Every row comes from one small tree of marks. The marks that hang from a mark follow it in brackets, in the order of their numbers. Every link used is in the known rows. Which tree was each row made from?
Known rows
Q_672[Q_108[Q_544 Q_970]]: [-1.22 -0.51 -0.16  1.81  1.91 -3.25  1.87 -0.45 -1.28  0.58 -3.20  1.45
 -2.38  0.17 -0.43 -1.54  2.41  3.81 -0.04  0.35  0.88  3.67 -1.05]
Q_500[Q_108]: [ 0.41 -0.03 -0.44  0.74 -0.03  2.30  2.09  0.21 -2.51 -0.49 -1.63 -0.34
 -1.48 -1.06 -0.65 -1.47  1.47  0.34 -0.23  0.10  2.08  0.83  0.20]
Q_964[Q_108[Q_500[Q_387] Q_544]]: [-2.98  0.24 -0.66 -1.97  2.87 -1.65  3.30  0.65  4.65  0.29 -6.22  2.96
  1.72 -3.07 -2.30  1.53  4.87  3.06 -2.27 -0.25  2.42  2.59  0.15]
Q_672[Q_108[Q_544 Q_964 Q_970]]: [-1.30 -1.56  0.36 -0.88  2.66 -5.82  0.24 -1.06 -1.55  0.12 -4.53  0.83
 -1.34  0.09 -0.46 -1.36  4.43  6.14 -0.04  0.31  0.02  2.64 -1.94]
Q_672[Q_108[Q_500 Q_970]]: [-4.54 -0.63 -0.14 -2.30  1.58 -0.93  2.83 -0.14 -3.91  0.42 -5.09  0.53
 -2.68 -1.83 -0.58 -2.27  1.59  4.62 -2.31  0.26 -1.04  2.75 -1.60]
Q_964[Q_108]: [-0.63  0.36 -2.48 -0.91 -0.38 -0.79 -0.73  1.51  2.43 -0.63 -1.06  0.66
  1.27 -0.68  0.08  0.20  1.26  0.38 -0.92 -0.12  1.27 -0.29  0.99]
Q_387[Q_500]: [-1.97  0.35 -0.81 -3.05  0.96 -1.43  0.58 -0.85 -1.88  0.71 -0.41 -0.09
  1.17 -0.11  0.54 -1.92  0.91  1.73 -2.18  0.40 -0.51  0.30  0.72]
Q_500[Q_108[Q_672] Q_387]: [ 0.66 -1.32 -0.48 -2.06  0.56  3.63  1.68 -0.53 -1.38 -0.88 -5.45  0.68
 -0.71 -3.98 -3.47  0.95  0.34  2.19  0.03  0.29  4.47  2.51  1.19]
Q_964[Q_108[Q_500]]: [-3.06  0.74 -1.14 -3.45  1.43  0.00  0.84  1.37  3.36 -0.07 -3.52  1.03
  0.98 -1.63 -0.36 -1.07  1.31  2.72 -3.39 -0.22  0.33  0.57  0.20]
Q_970[Q_108]: [-1.10 -0.63  0.59 -2.23 -0.33  0.27  1.06 -0.11  3.00 -0.16 -1.03  1.08
 -0.40  0.29 -0.28  0.69  0.08 -0.77 -0.17 -0.16  0.55 -1.95 -0.12]
Q_500[Q_108[Q_964] Q_387]: [ 0.10 -1.60 -0.46 -2.37  0.05 -1.09  1.93 -0.47 -3.72 -1.24 -5.02 -0.38
  0.35 -4.13 -2.31  1.81  5.58  1.79  0.94  0.11  3.11 -0.03 -0.83]
Q_724[Q_544[Q_108[Q_500 Q_970]]]: [-1.98  2.48 -1.61 -0.68  1.28  0.49  2.49 -0.80  1.60  0.99 -2.61  0.38
 -3.92  0.24 -1.85  0.18 -3.74  4.24 -2.06 -0.04 -1.06  2.60  4.60]
Q_108[Q_672 Q_964 Q_970]: [-0.55 -1.39  0.52 -3.83  2.75 -1.95 -2.84 -1.84  1.07 -0.92 -4.07 -0.12
 -0.12 -0.17 -1.03 -0.13 -0.01  6.04  0.28  0.36 -0.65  2.91  0.88]
Q_724[Q_544[Q_108]]: [ 1.69  2.27 -1.97  0.70 -1.42  1.24 -0.12  0.14  1.63  0.54  1.16 -0.20
 -1.93  1.30 -1.67  1.08 -4.81  0.95 -0.84 -0.14  0.88 -0.67  4.52]
Q_672[Q_108[Q_500[Q_387] Q_964 Q_970]]: [-4.80 -2.54 -0.23 -5.17  1.64 -4.45  2.55 -0.89 -5.22 -0.16 -8.50  0.42
 -0.67 -4.77 -2.15  1.10  5.80  5.88 -1.28  0.23 -0.23  1.79 -2.66]
Q_108[Q_500 Q_672 Q_964]: [-1.85 -1.34  2.43 -7.60  3.46  0.54 -1.70 -1.38  3.45 -0.04 -5.11 -0.05
  0.93 -1.07 -1.75 -1.79 -1.08  7.25 -3.26  0.18 -1.12  1.57 -0.70]
Q_544[Q_108]: [ 1.56  1.01 -1.17 -1.37 -0.82  0.73  0.61 -0.51 -1.10  0.61 -0.63 -0.47
 -2.28  0.85 -0.86  1.02 -1.86 -0.07 -0.14 -0.44  0.13 -0.27  1.18]
Q_500[Q_108[Q_544] Q_387]: [ 0.53 -0.32 -0.10  1.88  1.60  0.67  4.45 -0.41 -0.69  0.02 -4.33  1.60
 -0.91 -2.65 -2.71  1.14  4.93  0.89  0.70  0.07  4.31  2.95  0.19]
Q_724[Q_544[Q_108[Q_500[Q_387] Q_964]]]: [-1.04  0.63 -0.85 -4.48  0.44 -1.10  1.61 -0.75  1.27  0.40 -4.62  0.13
 -0.31 -2.56 -3.83  3.04 -0.52  4.38 -2.07 -0.27  0.60 -0.59  2.78]
Q_672[Q_108[Q_544]]: [ 0.01 -0.61  0.52  0.54  1.05 -1.74  1.00  0.37 -0.22  0.68 -1.85  1.27
 -0.85  0.45 -0.77 -2.02  1.56  2.99 -1.21  0.14  1.54  1.32 -1.88]
Q_970[Q_108[Q_544 Q_672]]: [-0.04 -1.00  2.26 -3.18  2.83  1.08  0.07 -1.05  8.56  0.19 -3.06  2.75
 -0.41  1.46 -1.96 -0.44 -2.16  3.26 -0.76  0.07  2.07  1.61  0.97]
Q_724[Q_544[Q_108[Q_964]]]: [ 1.65  1.25 -1.49 -1.98 -0.78 -1.25 -1.58 -0.37  1.64  0.04 -0.32 -0.92
 -0.75  1.12 -1.82  1.11 -3.09  3.21 -0.89 -0.14  0.32 -1.72  3.66]
Q_500[Q_108[Q_964 Q_970] Q_387]: [-1.24 -1.55 -1.20 -0.87  1.04 -2.33  2.63 -1.31 -5.41 -1.22 -6.37 -0.14
 -1.06 -4.12 -1.99  2.29  6.79  2.58  1.87  0.29  2.28  2.25 -0.01]

Write each row's tree
[-2.95 -1.23  1.75 -6.17  4.33 -1.24 -0.96 -2.04  1.87 -0.19 -6.71  0.20
 -0.73 -1.22 -1.34 -1.41  0.05  8.19 -2.15  0.36 -1.75  3.91  0.19] | Q_108[Q_500 Q_672 Q_964 Q_970]
[-4.21 -0.79 -1.88 -4.83  2.77 -0.20  1.06 -0.18  3.06 -0.53 -8.59  2.28
  0.37 -4.32 -2.79  1.79  1.85  5.46 -1.80  0.12  1.96  4.58  2.09] | Q_964[Q_108[Q_500[Q_387] Q_672 Q_970]]
[-0.96  0.84 -0.07 -0.71  2.92 -0.37  3.04 -1.03 -1.43  0.80 -2.62  0.92
 -0.35 -0.02 -0.52 -4.06  3.28  3.47 -2.34  0.52  2.33  3.09  0.93] | Q_387[Q_500[Q_108[Q_544]]]
[-0.92 -0.21  0.57 -3.34  3.53 -2.76  1.53 -1.59 -1.48  0.45 -3.82  0.23
  0.78 -0.29 -0.58 -3.90  5.27  5.76 -2.55  0.48  1.68  2.17 -0.02] | Q_387[Q_500[Q_108[Q_544 Q_964]]]
[-0.07  1.95 -0.16 -3.92  1.42  3.94 -0.16 -0.55  5.41  0.86 -2.87  0.59
 -2.21  0.22 -3.38 -0.77 -7.90  6.02 -3.91 -0.04  0.51  1.96  4.92] | Q_724[Q_544[Q_108[Q_500 Q_672]]]
[-0.10 -1.68  1.04 -2.09  1.59 -4.29 -0.58 -0.18 -0.42  0.09 -3.32  0.54
  0.42  0.07 -0.80 -1.76  3.24  5.07 -1.22  0.19  0.92  0.38 -2.88] | Q_672[Q_108[Q_544 Q_964]]
[-3.84 -1.45  0.02 -3.91  0.01 -0.27  3.67  0.43 -4.12  0.36 -5.92  0.97
 -0.55 -4.48 -2.44  0.39  2.75  2.65 -2.22  0.02  1.15  0.50 -2.44] | Q_672[Q_108[Q_500[Q_387]]]
[-3.12 -0.19  1.16 -3.59  3.77  1.34  0.70 -1.46  2.00  0.25 -5.27  0.85
 -1.80 -0.90 -1.33 -1.56 -1.85  5.89 -2.29  0.31 -1.16  4.85  1.14] | Q_108[Q_500 Q_672 Q_970]
[ 1.83 -1.11  1.78 -2.62  3.88  0.91 -0.84 -1.31  2.78 -0.56 -4.94  0.64
 -0.40 -0.21 -2.36 -2.37  1.19  6.71 -1.01  0.31  3.00  3.43  0.07] | Q_500[Q_108[Q_544 Q_672 Q_964]]
[-2.45  1.01 -0.12 -1.71  3.41 -0.92  1.89  0.94  6.29  0.63 -4.27  2.28
  0.90 -0.43 -0.76 -1.60  2.74  3.98 -3.31 -0.20  1.10  2.68  0.07] | Q_964[Q_108[Q_500 Q_544]]
[-2.40 -0.12  1.60 -1.24  3.28 -0.75  4.37 -0.79  2.75  0.93 -5.13  2.31
  0.33 -2.47 -2.33  1.46  3.69  2.54 -1.48 -0.11  1.04  2.95 -0.46] | Q_108[Q_500[Q_387] Q_544]
[-2.36  0.06  2.18 -1.76  5.69  0.29  1.47 -1.91  5.35  0.87 -5.66  2.24
 -1.85  0.12 -1.78 -1.92 -0.79  7.33 -2.32  0.34 -0.38  6.76  1.16] | Q_108[Q_500 Q_544 Q_672 Q_970]
[ 0.23 -1.90  2.96 -5.55  3.53 -1.59 -1.41 -1.67  8.32 -0.25 -4.57  2.05
  0.88  1.30 -2.03 -0.46 -0.14  5.69 -0.99  0.07  1.18  0.73 -0.13] | Q_970[Q_108[Q_544 Q_672 Q_964]]
[-3.17  0.47 -0.19 -2.74  5.47 -0.62  0.76 -0.45  7.75  0.31 -6.89  2.91
 -0.52 -0.33 -1.67 -1.73  0.77  7.83 -3.20  0.15  1.04  6.58  2.11] | Q_964[Q_108[Q_500 Q_544 Q_672 Q_970]]
[-0.22 -0.73 -0.04  0.71  3.59  1.05  3.25 -1.77  0.61 -0.29 -7.14  2.27
 -2.23 -2.55 -3.58  0.78  2.98  4.67  1.05  0.45  4.55  6.77  2.12] | Q_500[Q_108[Q_544 Q_672 Q_970] Q_387]
[-3.62 -1.07  1.36 -2.55  4.75 -4.81  3.18 -2.18  1.01  0.64 -7.81  1.81
  0.07 -2.57 -2.14  1.97  6.75  5.94 -0.44  0.09 -0.26  4.18 -0.76] | Q_108[Q_500[Q_387] Q_544 Q_964 Q_970]
[-0.69 -2.18 -0.51 -3.28  2.27 -0.50  0.61 -1.83 -2.76 -1.44 -7.82  0.30
 -1.06 -4.02 -3.31  1.53  3.68  5.56  1.09  0.44  2.95  3.78  1.03] | Q_500[Q_108[Q_672 Q_964 Q_970] Q_387]
[ 0.17 -1.06  1.67 -2.13  4.92 -3.31 -1.92 -2.40  4.15 -0.02 -4.62  1.14
 -0.24  1.03 -1.25 -0.59  1.08  7.47  0.03  0.35 -0.04  4.95  1.06] | Q_108[Q_544 Q_672 Q_964 Q_970]
[-3.84 -0.19 -1.72 -3.77  0.79 -0.59  2.53  1.10  1.71 -0.23 -5.56  1.61
  1.68 -4.10 -1.84  2.07  3.93  1.56 -2.11 -0.25  1.92  0.72  0.35] | Q_964[Q_108[Q_500[Q_387]]]
[-0.09  0.89  0.33 -6.60  2.13  1.72 -1.80 -1.02  4.62  0.37 -4.39 -0.20
 -0.93  0.03 -3.52 -0.83 -6.06  8.25 -3.76  0.03 -0.25  1.04  3.87] | Q_724[Q_544[Q_108[Q_500 Q_672 Q_964]]]
[-0.62  0.22 -1.30 -0.57  3.77 -1.55 -1.14 -0.25  7.15 -0.31 -4.49  2.52
 -0.15  0.61 -1.18 -0.60  0.52  5.75 -0.72  0.26  2.31  5.67  2.67] | Q_964[Q_108[Q_544 Q_672 Q_970]]
[-2.87 -0.71  1.75 -2.25  5.13 -0.49  3.12 -2.10  4.20  0.79 -7.83  2.87
 -1.02 -2.37 -3.27  1.21  1.79  6.45 -1.19  0.28  1.16  6.70  1.00] | Q_108[Q_500[Q_387] Q_544 Q_672 Q_970]
[-4.09 -1.42  0.41 -4.15  2.76 -3.53  2.35 -1.75 -1.89 -0.05 -7.28  0.54
  0.17 -3.82 -1.79  2.29  5.57  4.63 -0.55  0.06 -0.99  2.30 -0.68] | Q_108[Q_500[Q_387] Q_964 Q_970]
[ 0.52  2.33 -2.82  1.99 -0.47 -0.39  0.79 -0.57  0.83  0.46 -0.36  0.08
 -3.59  1.27 -1.28  1.57 -3.84  2.11  0.24  0.05  0.08  1.59  5.48] | Q_724[Q_544[Q_108[Q_970]]]
[-4.42  0.72 -1.85 -2.12  2.31 -1.41  1.69  0.59  2.20 -0.22 -5.02  1.18
 -0.61 -1.76 -0.03 -0.54  2.60  3.53 -2.36 -0.02 -0.28  3.12  1.15] | Q_964[Q_108[Q_500 Q_970]]
[-0.26  0.69  0.71 -6.20  1.86  3.59  0.42 -1.16  2.08  0.70 -4.54  0.24
 -2.68 -0.22 -2.65 -0.92 -5.02  4.75 -3.23 -0.33 -0.40  2.24  1.64] | Q_544[Q_108[Q_500 Q_672]]
[-1.76 -0.88  2.29 -3.46  4.33  1.11  2.31 -1.32  4.88  0.74 -6.78  2.66
  0.48 -2.55 -3.69  0.73  0.42  5.41 -2.10  0.09  1.85  4.58  0.41] | Q_108[Q_500[Q_387] Q_544 Q_672]
[ 0.55 -0.99  1.20 -1.34  4.80 -0.93  0.03 -2.09  1.90 -0.69 -6.31  0.91
 -1.83 -0.26 -2.06 -2.07  2.36  7.75 -0.16  0.49  2.17  5.74  1.01] | Q_500[Q_108[Q_544 Q_672 Q_964 Q_970]]
[ 0.98 -0.46 -0.76 -4.97  1.83 -1.56 -2.07 -2.37 -0.24 -0.18 -4.70 -0.53
 -2.65  0.69 -1.76  0.61 -2.13  5.77  0.29 -0.03 -0.56  2.59  2.17] | Q_544[Q_108[Q_672 Q_964 Q_970]]
[-1.81 -1.82 -0.60 -2.34  0.51 -4.83 -0.75 -0.70 -4.61 -0.54 -3.77 -0.50
 -1.15 -1.18 -0.13 -0.89  3.46  4.84 -0.06  0.35 -0.63  0.82 -1.90] | Q_672[Q_108[Q_964 Q_970]]
[-2.35 -1.39  2.22 -4.71  3.44 -3.31  1.18 -0.40  0.22  0.70 -5.59  0.88
  0.04 -0.95 -1.36 -3.04  3.49  7.28 -3.47  0.10 -0.50  1.45 -3.49] | Q_672[Q_108[Q_500 Q_544 Q_964]]
[ 0.41  0.04 -1.35 -2.51  0.90 -3.32 -0.27 -1.93 -2.60  0.11 -3.31 -0.89
 -2.58  0.79 -0.53  1.63  1.00  3.14  1.14 -0.25 -1.24  1.10  0.98] | Q_544[Q_108[Q_964 Q_970]]
[-3.77  0.11 -1.19 -4.43  3.35  0.52 -0.23 -0.02  4.43 -0.40 -6.33  1.64
 -0.42 -1.74 -1.22 -1.38 -0.54  6.34 -2.83  0.12  0.26  4.69  2.18] | Q_964[Q_108[Q_500 Q_672 Q_970]]
[-0.25  0.59 -0.06  3.49  3.02 -0.25  3.59 -0.92 -0.54  0.13 -3.51  1.21
 -3.24 -0.05 -0.69 -1.45  3.86  2.81  0.66  0.30  1.93  5.12  1.19] | Q_500[Q_108[Q_544 Q_970]]
